What can hang from each mark:
J441: J667
J907: J667 J853
J851: J273 J511
J979: J667
J683: J667 J853
J853: J24 J511 J683 J907
J667: J24 J979
J24: J667 J853
J511: J851

Known rows, with every way that one mark hangs from another:
[J667 [J24 [J853 J511]] J979]: [-22.3  23.2 -17.8  15.6  40.4 -12.4 -30.4 -16.1 -26.5  10.3  -3.3  16.2
 -32.4  31.1  -2.8  38.2  24.9  -6.9  32.0 -20.5  11.5 -11.9 -28.7 -23.5]
[J511 J851]: [ -3.3   6.2 -22.6  13.5  27.1  -9.8 -20.9  12.3 -12.2  13.1   0.3  -2.9
 -20.1  20.6  -1.2  33.8  -6.2  -5.4  24.5 -34.8 -20.0  -2.6 -10.8 -27.2]
[J441 [J667 J24 J979]]: [ -9.0  30.6 -13.8  17.3  19.9   0.3 -20.4 -12.1  -8.5  29.4  -9.6   7.8
  -8.6  38.6  -0.7  48.0  21.4 -27.6  30.0 -39.9  -6.3 -16.5 -20.7 -20.5]
[J24 [J667 J979] [J853 [J511 J851] J907]]: [-30.6  -3.4 -14.3  30.1  28.5 -26.6  -6.4   0.8 -27.5 -15.2   0.8   3.7
 -19.2  10.5  -1.2  13.5  23.9  23.0  27.9 -11.2   9.9 -11.6 -19.3 -30.6]
[J511 [J851 J273]]: [  2.1  -1.7 -26.0   9.7  17.5 -13.7 -18.5  13.8   0.1  10.8  10.0  -2.4
 -22.0  21.8   1.2  35.2  -6.5 -14.5  23.0 -27.4 -20.8  -3.8 -15.1 -22.9]
[J683 [J667 J979] J853]: [ -5.1  28.8  14.0  28.7  11.7   4.6 -18.1   2.8 -30.5  13.7 -13.2   7.6
 -21.8  40.7   1.0  44.5  16.7   8.8   6.7 -51.2  -6.5 -17.4 -26.9 -22.1]
[J853 [J24 [J667 J979]] [J511 J851] J683 J907]: [-19.1 -22.1 -52.8  14.9   6.9 -33.6 -15.8   1.1 -20.7  -9.5   3.8  25.8
  -8.7   9.6  10.7   1.7  49.9   6.0  38.3   2.3  32.7  -1.3 -38.7 -35.5]
[J979 [J667 [J24 [J853 [J511 J851]]]]]: [ -7.5   4.3 -23.7  11.6  35.3   3.2  -0.6 -17.5 -15.3   6.1  -5.6   0.6
 -20.9  14.1   8.2  34.5   8.1  -9.8  21.0 -31.6  -5.9  -7.7  -9.3 -27.5]
[J853 [J511 J851] [J683 [J667 J24]] J907]: [ -9.1  -7.3 -44.8   5.3  12.8 -18.7 -13.7 -16.7 -20.3  -1.1  13.3  33.4
 -27.0  20.2   4.5  12.9  34.8   7.5  30.9 -17.7  33.0  12.2 -38.1 -30.8]
[J683 J667 [J853 J24 [J511 [J851 J273]]]]: [  6.3  -2.3 -15.0  23.4  -3.7  -4.9  -5.3  10.5 -29.7  -1.2 -19.2  13.9
 -26.5  26.0  17.7  25.6  16.9   3.8  12.8 -22.1   8.5 -10.5 -35.2 -37.4]
[J907 [J853 [J24 [J667 J979]] [J511 [J851 J273]] J683]]: [ -5.7 -16.4 -36.4  25.4  13.3 -30.4 -19.7   7.9  -9.6  -6.8 -10.0  19.5
 -17.6  22.3   6.3   5.0  30.8  -0.6  27.1 -14.5  15.8  -8.0 -29.1 -40.1]
[J853 J24 [J511 J851]]: [ -4.8  -5.6 -46.0  13.1  17.0 -18.8 -17.3  11.8 -18.1   4.7  -9.3  15.6
 -15.0  12.0  13.1  20.4  16.4  -3.9  31.4 -13.6   7.1  -0.3 -25.6 -40.8]
[J907 [J667 J979] [J853 J24 [J511 [J851 J273]]]]: [  2.5  -7.2 -27.6  27.8  13.0 -35.9 -12.5   7.6  -1.3  -7.3 -13.5  26.2
 -22.7  29.7   8.9  22.5  19.0 -17.0  25.1 -30.8   0.7 -12.5 -27.8 -44.9]
[J24 J667]: [ -8.0  12.4 -15.2  31.5  24.7  -3.4  -9.0  13.9  -3.5   3.8   7.6 -10.9
   5.7  20.4   3.2  26.7   8.6   7.7  11.9 -41.7 -21.4 -11.9  -7.1 -28.0]
[J24 [J667 J979] [J853 [J511 [J851 J273]] J683 J907]]: [-28.5 -14.0 -24.6  28.2  20.6 -33.4  -8.3  -1.2 -20.5 -16.0  12.1  12.8
 -17.8  13.8   2.8   5.6  32.4  20.6  27.8  -2.7  19.7  -9.0 -27.5 -28.0]
[J979 [J667 [J24 [J853 J511]]]]: [ -7.3  10.5 -22.5  14.6  33.4   4.9  -2.3 -19.0 -11.4   6.7  -0.5   2.1
 -14.8  16.4  10.6  35.6  15.4  -6.2  17.9 -38.2  -5.7  -7.0 -11.2 -26.2]
[J853 J24 J511]: [ -4.1   3.3 -43.7  17.2  13.7 -16.2 -20.6   9.8 -11.8   7.7  -1.8  15.9
  -4.8  15.9  15.4  23.4  27.5   0.6  25.7 -22.6   6.3   0.4 -30.1 -38.1]
[J853 [J683 J667]]: [ -2.0  15.1 -20.9  24.7  18.6  -0.6 -21.3   1.7 -11.0  12.9  14.0  15.2
  -3.0  31.7   3.6  27.2  17.7  13.5  10.6 -48.7   2.4   1.2 -23.5 -25.9]
[J979 [J667 [J24 [J853 J511 J683]]]]: [ -8.1   7.2 -27.6  13.8  32.1   2.3  -3.6 -19.6 -12.2   6.4   2.4   7.0
 -13.2  17.6  11.3  31.0  21.6  -3.8  17.5 -35.5   0.8  -5.6 -15.0 -26.7]
[J851 J511]: [ -2.3  10.0 -22.8   7.1  21.5 -19.9 -23.6  12.8 -12.0   7.7  25.8   7.6
 -11.1  22.9   3.4  24.7   0.7  -1.6  10.4 -40.6 -11.7   8.0 -17.3 -28.6]
[J907 [J667 [J24 [J853 J683]]]]: [ -0.4  10.4 -20.2  31.9  31.1  -9.2  -9.6  -6.8  -6.2   1.6  10.1  13.4
 -14.9  33.1   9.5  32.6  13.8  -6.5  17.4 -38.5  -8.6  -8.7 -20.0 -35.0]

Rows:
[-19.9  -1.4 -16.9  37.7  34.0 -14.9   2.6  12.0 -25.6 -13.9  -4.6  -6.3
 -14.1   9.0   6.1  10.8   5.5  24.1  18.3 -18.4  -2.7 -10.9  -8.7 -38.7]
[J24 J667 [J853 [J511 J851]]]
[-26.7  -9.3 -16.4  27.2  23.2 -30.2  -5.1   1.8 -19.3 -16.8   7.2   4.6
 -20.7  10.9   0.9  13.8  23.3  16.9  27.0  -6.3   9.3 -12.6 -22.3 -28.1]
[J24 [J667 J979] [J853 [J511 [J851 J273]] J907]]
[ -4.5 -25.9 -57.7  10.4  -3.5 -45.4 -14.1   0.2  -2.8  -9.4  15.8  39.8
 -15.8  17.4  17.5  12.3  45.5 -12.2  35.9  -2.9  26.6   1.4 -45.2 -36.5]
[J853 J24 [J511 [J851 J273]] J683 [J907 [J667 J979]]]
[-14.6  23.4  -1.6  22.6  29.2   1.6 -23.5 -22.5 -23.6   6.0   3.9  16.4
 -25.0  34.2  -4.9  40.2  25.4   4.4  21.0 -34.5  13.0 -12.8 -29.2 -21.2]
[J683 [J667 [J24 [J853 J907]] J979]]
[-16.2   4.5 -17.9  28.7  23.0 -29.0  -9.5  -3.5 -15.0  -7.5  11.8  17.1
 -17.9  19.2   6.4  24.4  28.7  17.7  22.9 -29.2   4.1  -2.2 -27.1 -32.9]
[J24 [J853 J511 [J907 [J667 J979]]]]
[ -5.5  -1.6  -7.2  25.8  -0.9 -11.9 -15.5   6.0 -22.1   1.8  -7.7  -0.3
 -11.1  24.2   9.4  28.0  43.1   4.3  20.6 -23.2  -5.2 -17.0 -34.0 -26.6]
[J683 [J853 [J24 [J667 J979]] J907]]
[ -1.8  -1.1 -28.5  22.3   5.1 -24.0 -19.5  -0.8   0.3   1.5  13.2  18.3
  -1.1  23.8   9.7  33.3  40.5  -9.6  27.6 -30.8  -2.1  -8.6 -33.1 -31.1]
[J853 J24 [J907 [J667 J979]]]
[  4.9  -5.8 -23.4  23.2  -7.4 -23.2  -6.1   6.7 -18.0  -3.9  -4.9  15.5
 -16.6  22.0  20.5  24.8  41.3   4.0  19.7 -26.1  -0.3  -3.8 -39.2 -39.7]
[J683 [J853 J24 J511 [J907 J667]]]
[-10.2   8.0 -22.3  29.7  19.5  -7.5 -20.6   9.9 -10.6   5.2  -3.6   1.2
   4.8  22.2   7.2  29.2  25.6  -4.1  22.2 -26.4  -4.9 -18.9 -20.8 -29.8]
[J853 [J24 [J667 J979]]]
[  2.4   2.4 -18.2  16.7   2.7 -19.5  -5.6  -2.8 -16.4   0.5   0.5  13.2
 -26.6  28.1  13.7  29.9  33.7  -0.8  19.8 -32.7  -5.0  -2.6 -35.4 -32.7]
[J683 [J853 J511 [J907 [J667 J24]]]]
[-16.3  26.2 -13.3  23.8  25.2  -6.2 -15.5 -14.9 -18.8  19.1 -13.5  12.4
 -14.9  33.4   2.6  39.8  24.8 -13.0  31.2 -29.9   4.8 -15.3 -23.1 -26.5]
[J441 [J667 [J24 [J853 J511]] J979]]
[  4.4   0.3 -28.9  33.5  17.4 -29.8  -7.9   5.9   1.7  -4.0   2.3  24.0
 -11.0  32.2   9.0  14.1  21.3   6.6  13.9 -51.9  -3.8   1.9 -22.9 -45.0]
[J907 J667 [J853 J511 J683]]
[ -4.1   2.5 -29.2  27.3  32.0 -17.5  -5.1  -5.1 -12.7  -3.9   3.5  17.3
 -23.7  27.3  11.2  26.5  10.2  -7.5  23.1 -28.9  -0.6  -6.2 -20.8 -39.4]
[J907 [J667 [J24 [J853 [J511 J851] J683]]]]
[-24.1  13.3 -25.3  13.0  41.7 -17.9 -30.8 -16.8 -32.6   8.1  -3.4  21.5
 -37.6  30.1  -2.6  30.8  24.6  -7.6  36.9 -11.6  21.3  -8.9 -30.3 -24.4]
[J667 [J24 [J853 [J511 J851] J683]] J979]
[-19.1  25.7  -9.0  19.0  41.1  -5.3 -33.9 -17.2 -23.4  13.7  -2.0   9.8
 -29.6  34.8  -5.4  43.8  21.2  -9.9  30.0 -25.6   3.2 -15.9 -24.5 -19.3]
[J667 [J24 J853] J979]
[-11.8   2.0 -32.3  30.1  17.4 -11.7 -23.5   7.7 -11.9   5.9   3.1  11.9
   7.6  23.7   9.0  19.7  37.2   0.9  23.3 -22.2   8.5 -13.6 -26.9 -29.6]
[J853 [J24 [J667 J979]] J683]
[-14.3  27.7  -6.2  25.8  24.6  -1.1 -18.2 -15.8 -16.1  22.2 -11.8   6.1
 -13.6  35.5  -0.8  44.4  22.6 -16.7  29.7 -32.9  -2.1 -20.2 -19.7 -22.6]
[J441 [J667 [J24 J853] J979]]
